What can hang from each mark:
zoru: geze naponek retu sodil vodi
retu: geze vodi
sodil: retu zoru
naponek: retu
vodi: zoru
geze: retu zoru

Every row comes from one small tree of marks. The marks that hang from a mark follow it in brackets, in alphabetical order. Every link used is in the known rows. Which tree was each row made from?
Known rows:
naponek[retu[vodi[zoru]]]: 3.28  0.46  -1.50  -3.18  3.05  6.47  1.53  1.62  -0.74  -1.76  0.19  -1.54  2.35  -0.91  -0.02  0.42  1.74  6.96  -0.39  -1.90  -1.86  0.58  0.03
zoru[geze[retu]]: 2.38  -0.69  -0.79  -2.09  -0.15  3.21  0.58  0.11  0.26  -0.20  0.92  -1.51  2.69  -0.98  -0.49  -1.00  3.72  1.76  -2.40  -2.21  0.95  0.13  0.86
naponek[retu[vodi]]: 3.51  0.27  -0.70  -3.59  1.62  6.80  1.55  1.28  -1.03  -2.21  0.19  -1.23  2.51  -0.72  0.30  -0.39  1.33  5.81  -0.28  -2.09  -2.23  0.31  -0.46
geze[zoru[sodil[retu] vodi]]: 3.47  2.70  0.26  -1.68  0.10  1.78  2.57  -0.34  -3.18  0.94  -0.15  -2.41  1.80  -1.95  -1.07  -1.36  2.34  1.48  -0.07  -2.93  -0.37  -0.71  0.22
naponek[retu[geze vodi[zoru[sodil]]]]: 3.67  0.70  -1.94  -3.73  3.62  5.76  0.60  1.00  -0.10  -1.76  0.20  -2.29  1.95  -0.72  -0.08  1.16  2.41  5.90  0.38  -1.78  -1.63  -0.05  0.27
naponek[retu[geze[zoru[sodil]] vodi]]: 3.89  1.66  -0.22  -4.14  2.23  5.47  0.54  0.33  -0.46  -1.89  0.38  -2.60  2.06  -0.75  -0.15  0.52  1.56  3.23  0.50  -2.11  -2.36  -0.83  0.09
zoru[naponek vodi]: 1.96  0.20  0.33  -2.38  -2.70  4.66  3.64  0.83  -3.34  -0.46  -0.55  0.21  -0.12  -2.01  1.18  -0.17  2.77  -0.16  -1.33  -2.46  0.55  -0.52  0.55
zoru[geze vodi]: 1.49  -1.27  -0.27  -1.36  0.26  2.09  2.70  0.19  -2.39  0.44  0.28  -1.55  1.62  -1.74  -0.23  -1.12  3.65  0.41  -2.07  -1.67  0.22  -0.52  1.16
retu[geze[zoru[sodil]] vodi]: 5.53  2.63  -0.72  -3.36  1.63  4.79  1.15  0.00  -0.64  -1.18  0.35  -3.47  1.05  -0.08  -1.64  1.63  1.72  0.57  0.84  -1.99  -0.20  -1.02  0.42
naponek[retu[geze]]: 3.31  -0.08  -0.82  -3.99  3.40  4.42  -0.15  0.79  -0.98  -1.83  0.66  -1.28  2.45  -1.26  1.57  0.24  2.30  3.28  0.15  -2.31  -1.66  -0.80  0.21
geze[retu[vodi] zoru[naponek]]: 3.68  2.71  1.37  -3.38  -2.76  6.62  1.03  0.37  0.39  -0.44  0.26  -2.15  0.66  0.12  -1.30  0.86  1.69  0.64  -2.09  -2.98  -0.22  -0.22  0.35
vodi[zoru[geze[retu] naponek sodil]]: 1.71  1.41  -2.12  -1.64  -1.05  3.04  1.70  0.11  0.18  -0.30  0.30  -1.64  1.48  -2.71  -1.29  -0.26  4.29  3.76  -1.54  -2.44  2.44  0.79  1.46
geze[retu zoru[sodil vodi]]: 3.24  2.48  -0.38  -1.54  -1.13  2.35  0.48  -0.41  -0.83  1.76  0.16  -2.94  1.06  -1.44  -2.17  -0.57  3.23  0.97  -1.89  -4.36  -0.60  -0.50  0.14
geze[retu zoru[sodil]]: 3.99  3.09  -0.46  -2.02  -0.87  2.81  -0.10  -0.43  -0.05  0.76  0.64  -2.81  1.94  -1.46  -2.11  -0.91  2.69  1.45  -1.38  -4.39  -0.12  -0.21  -0.01
naponek[retu]: 2.99  0.24  -0.66  -3.36  2.32  4.78  0.85  0.97  -1.48  -1.86  0.50  -0.84  2.78  -1.83  1.15  -0.98  1.89  4.63  -0.35  -2.68  -1.76  -0.02  -0.30
naponek[retu[geze vodi]]: 3.98  -0.03  -0.87  -4.22  2.83  6.29  0.60  1.07  -0.47  -2.22  0.33  -1.79  2.14  -0.04  0.77  0.88  1.74  4.50  0.16  -1.68  -2.09  -0.52  0.02
retu[vodi]: 5.04  0.79  -1.49  -2.55  0.86  6.51  2.73  1.47  -1.48  -1.56  0.06  -1.53  1.83  -0.18  -0.93  0.34  1.28  4.27  -0.31  -1.85  -0.21  0.61  -0.40
geze[retu zoru[naponek sodil vodi]]: 2.28  2.87  0.67  -2.12  -3.98  3.33  1.22  -0.53  -0.81  1.06  -0.07  -2.04  0.17  -1.63  -1.46  -0.58  3.24  -0.40  -2.02  -4.13  -0.06  -0.63  0.32
retu[vodi[zoru]]: 4.62  0.99  -2.46  -2.08  2.52  6.45  2.63  1.80  -1.10  -0.93  0.00  -2.00  1.46  -0.57  -1.43  1.36  1.97  5.69  -0.46  -1.64  0.36  0.94  0.38
sodil[retu[vodi] zoru[naponek]]: 2.22  2.32  0.26  -4.26  -1.89  6.04  2.84  0.65  -3.64  -1.04  -1.24  -0.37  2.21  0.63  1.12  -0.60  -0.62  4.63  0.54  0.31  1.64  -0.04  -1.19
vodi[zoru[geze]]: 2.52  0.34  -2.15  -1.35  3.70  2.82  1.49  0.94  -0.89  -0.18  0.80  -1.94  2.02  -2.25  -0.70  0.43  3.57  3.62  -1.19  -1.80  1.52  0.51  1.61
geze[retu[vodi]]: 4.59  0.00  -1.92  -2.50  -0.23  6.35  0.80  1.36  0.39  -0.15  0.12  -1.68  1.80  0.68  -0.88  0.59  2.42  5.01  -1.98  -2.80  -0.34  0.77  -0.31
sodil[zoru[retu]]: 0.67  2.40  -0.15  -2.96  1.28  3.81  1.62  0.02  -3.59  -0.62  0.03  -0.97  1.75  -0.63  0.57  -0.83  1.12  0.69  0.21  -1.94  1.04  -0.47  -0.74

Which tree is each row?
1.20  1.48  -1.64  -2.09  -0.13  3.20  2.07  0.13  -0.49  -1.20  0.38  -1.38  1.79  -3.35  -0.67  -0.75  3.71  3.70  -0.74  -1.96  1.51  0.61  1.43
vodi[zoru[geze naponek[retu] sodil]]
3.53  1.79  -0.64  -3.21  -3.51  3.85  2.90  -0.14  -2.03  -1.44  -0.60  -0.33  1.97  -1.91  1.01  -1.37  2.90  3.39  0.87  -2.04  2.13  -0.19  0.07
zoru[naponek sodil[retu[geze]]]
0.22  0.25  -0.17  -1.68  -6.26  2.70  2.79  -1.08  -0.78  0.32  -0.41  -1.20  0.70  -2.40  -1.01  -1.99  4.68  0.12  -2.56  -2.63  1.44  -0.07  0.84
zoru[geze[retu] naponek sodil vodi]
1.05  3.17  2.20  -2.12  -2.98  3.70  3.78  -0.72  -2.95  0.00  -0.06  -1.83  0.13  -1.93  -0.42  -1.39  3.27  -2.14  -0.60  -3.42  -0.17  -1.08  0.91
geze[zoru[naponek retu sodil vodi]]
1.12  0.27  -1.11  -1.58  -0.04  2.80  3.35  -0.50  -2.66  0.86  -0.37  -2.09  0.44  -0.66  0.14  -0.68  5.24  0.79  -0.06  -3.03  -0.19  -0.93  0.81
zoru[retu[geze] sodil vodi]
0.90  2.41  2.97  -2.51  -1.68  4.58  3.51  0.05  -3.05  0.07  0.12  -1.57  -0.14  -1.13  0.74  -0.43  2.85  -2.63  -1.24  -2.88  -0.48  -1.38  1.34
geze[zoru[naponek retu vodi]]
-0.66  1.95  1.03  -3.63  -0.74  4.03  2.30  -0.12  -4.01  -0.26  -0.60  -0.73  -0.17  -0.45  1.47  0.33  1.92  -1.97  -0.23  -1.41  1.19  -1.46  -0.04
sodil[zoru[naponek retu[geze] vodi]]
4.00  0.40  -2.11  -2.52  -0.41  6.76  1.09  1.52  0.65  -0.01  0.00  -1.62  1.15  0.33  -0.89  1.55  2.96  5.44  -2.10  -2.64  0.44  0.96  0.20
geze[retu[vodi[zoru[naponek]]]]
4.36  0.47  -3.00  -1.98  0.38  5.75  0.96  1.14  0.71  0.28  0.03  -2.18  1.66  0.06  -1.80  0.86  3.03  6.63  -1.73  -3.00  0.43  1.15  -0.04
geze[retu[vodi[zoru[sodil]]]]
-0.58  -0.87  1.89  -3.01  -3.21  4.24  3.03  0.00  -1.83  -1.13  -0.10  -0.38  0.87  -2.21  1.33  -1.36  3.40  -0.26  -2.30  -1.20  -0.52  -0.71  1.32
zoru[geze naponek[retu] vodi]
-0.29  0.01  2.28  -3.13  -4.38  7.40  4.71  -0.11  -0.67  -2.21  0.22  -0.75  1.01  0.28  0.87  -0.99  3.75  -0.44  -1.73  -0.66  0.93  -0.14  1.74
zoru[geze naponek retu[vodi]]
2.93  2.65  1.72  -2.51  0.93  5.33  2.69  0.32  -1.89  -0.59  0.61  -2.52  1.38  -0.17  -0.58  -0.17  2.03  -0.08  -0.46  -2.71  -0.77  -0.73  0.83
geze[zoru[retu[vodi]]]
1.05  1.84  -0.73  -2.97  0.64  2.46  -0.13  -0.35  -1.91  -0.31  0.34  -1.49  2.36  -1.04  -0.64  -1.04  1.04  0.56  -1.09  -1.61  1.73  -0.30  -0.59
sodil[zoru[geze[retu]]]
4.05  0.78  -2.49  -2.27  -1.07  6.37  1.13  1.04  0.71  -0.09  -0.12  -1.84  1.26  -0.14  -1.43  0.94  3.13  5.85  -1.80  -2.87  0.59  1.10  0.03
geze[retu[vodi[zoru[naponek sodil]]]]
1.10  -0.08  0.97  -3.12  -2.10  5.44  2.97  0.85  -2.81  -1.10  -0.50  0.17  0.21  -2.06  1.77  -0.53  2.62  1.41  -1.33  -2.37  -1.07  -0.56  0.36
zoru[naponek[retu] vodi]
3.23  3.56  0.71  -2.69  -3.60  3.83  0.61  -0.56  -0.07  0.02  0.37  -1.97  1.12  -1.69  -1.48  -0.83  2.60  0.10  -1.47  -4.22  0.65  -0.28  0.26
geze[retu zoru[naponek sodil]]
1.48  0.11  -1.31  -0.70  -1.32  0.81  2.94  -1.02  -2.23  0.57  -0.03  -1.96  1.94  -2.78  -1.79  -2.40  4.09  1.08  -1.25  -2.43  0.65  -0.11  0.60
zoru[geze sodil vodi]
1.14  1.42  0.31  -4.25  -0.38  3.35  1.88  0.39  -4.43  0.29  -1.29  -0.64  1.10  0.25  2.47  0.20  1.00  1.80  0.45  0.00  1.51  -1.48  -0.37
sodil[retu[geze] zoru[naponek vodi]]
1.63  1.74  0.03  -2.32  -4.84  2.73  3.09  -1.04  -1.08  -2.05  0.23  -0.65  2.12  -3.39  -0.79  -2.79  3.21  -0.09  -0.66  -2.05  2.49  0.18  0.70
zoru[geze naponek sodil]
-2.03  1.60  1.70  -2.96  -2.24  3.57  2.89  -0.61  -3.74  -0.29  -0.40  -0.73  0.48  -0.85  0.87  -1.18  2.02  -2.21  -1.21  -0.86  1.55  -0.98  0.33
sodil[zoru[geze naponek retu vodi]]
2.16  3.31  1.74  -2.73  -2.02  3.25  2.40  -0.52  -2.53  -0.40  -0.06  -1.73  0.63  -3.02  -0.62  -1.39  2.01  -0.90  -0.37  -3.42  -0.83  -0.93  0.31
geze[zoru[naponek[retu] sodil vodi]]
3.43  1.46  -1.80  -2.07  -0.70  5.83  3.17  0.73  -0.49  -1.41  -0.07  -1.92  1.35  -1.24  -1.88  0.36  2.41  4.32  -0.59  -1.30  1.34  1.03  0.79
retu[vodi[zoru[geze naponek sodil]]]
3.56  2.23  0.24  -3.13  0.46  2.53  1.12  -0.34  -1.85  -0.40  0.27  -2.31  0.27  -1.84  -0.10  0.86  2.80  -2.37  0.32  -2.78  0.36  -1.78  1.04
retu[geze[zoru[naponek sodil vodi]]]
0.83  2.13  0.56  -2.49  -4.90  5.20  4.33  -0.57  -2.05  -1.71  -0.21  -0.22  1.09  -1.87  0.63  -2.08  3.82  0.93  0.00  -3.16  1.45  0.16  0.42
zoru[naponek retu sodil]
-0.54  1.51  0.46  -3.04  -2.50  3.08  1.18  -0.35  -2.72  0.13  -0.42  -0.78  0.74  -1.31  -0.05  -0.80  1.49  -1.27  -1.87  -1.28  1.73  -0.70  -0.26
sodil[zoru[geze[retu] naponek vodi]]
3.85  3.68  0.62  -2.92  -4.22  5.74  1.24  -0.22  0.40  -0.37  0.07  -2.57  0.90  -0.70  -2.24  -0.28  1.99  1.34  -1.49  -3.47  0.16  0.07  -0.04
geze[retu[vodi] zoru[naponek sodil]]
4.55  2.22  0.18  -2.68  -0.03  5.58  0.30  0.52  0.35  0.29  0.53  -2.93  1.38  0.40  -1.89  0.75  1.87  1.94  -1.91  -3.28  -0.87  -0.16  0.16
geze[retu[vodi] zoru]
1.09  0.52  1.50  -3.79  -1.63  6.17  3.13  0.41  -1.60  -1.83  0.20  -0.32  0.25  -0.13  2.62  0.53  3.99  -1.14  -0.33  -2.12  0.87  -1.09  1.53
zoru[naponek retu[geze]]
0.50  2.39  0.34  -3.62  -2.40  4.31  0.92  -0.45  -1.69  -1.07  -0.11  -0.96  1.47  -0.77  -0.45  -0.72  0.70  -0.20  -1.28  -0.98  2.09  -0.27  -0.44
sodil[zoru[geze[retu[vodi]] naponek]]
0.15  1.41  -0.95  -1.66  -1.05  3.66  3.33  -0.17  -0.87  -0.61  0.31  -1.55  1.18  -2.30  -0.39  -0.75  4.85  2.63  -0.86  -2.04  2.26  0.56  1.98
vodi[zoru[geze naponek retu sodil]]
4.34  0.05  -2.76  -2.17  0.97  6.25  0.77  1.50  0.66  0.16  0.14  -2.11  1.48  0.45  -1.33  1.30  2.95  6.18  -2.07  -2.67  0.08  1.05  0.18
geze[retu[vodi[zoru]]]
3.65  0.21  -1.54  -3.85  4.13  6.26  0.46  1.35  -0.12  -1.75  0.32  -2.07  1.85  -0.34  0.50  1.78  2.26  5.52  0.06  -1.48  -1.73  -0.19  0.57
naponek[retu[geze vodi[zoru]]]
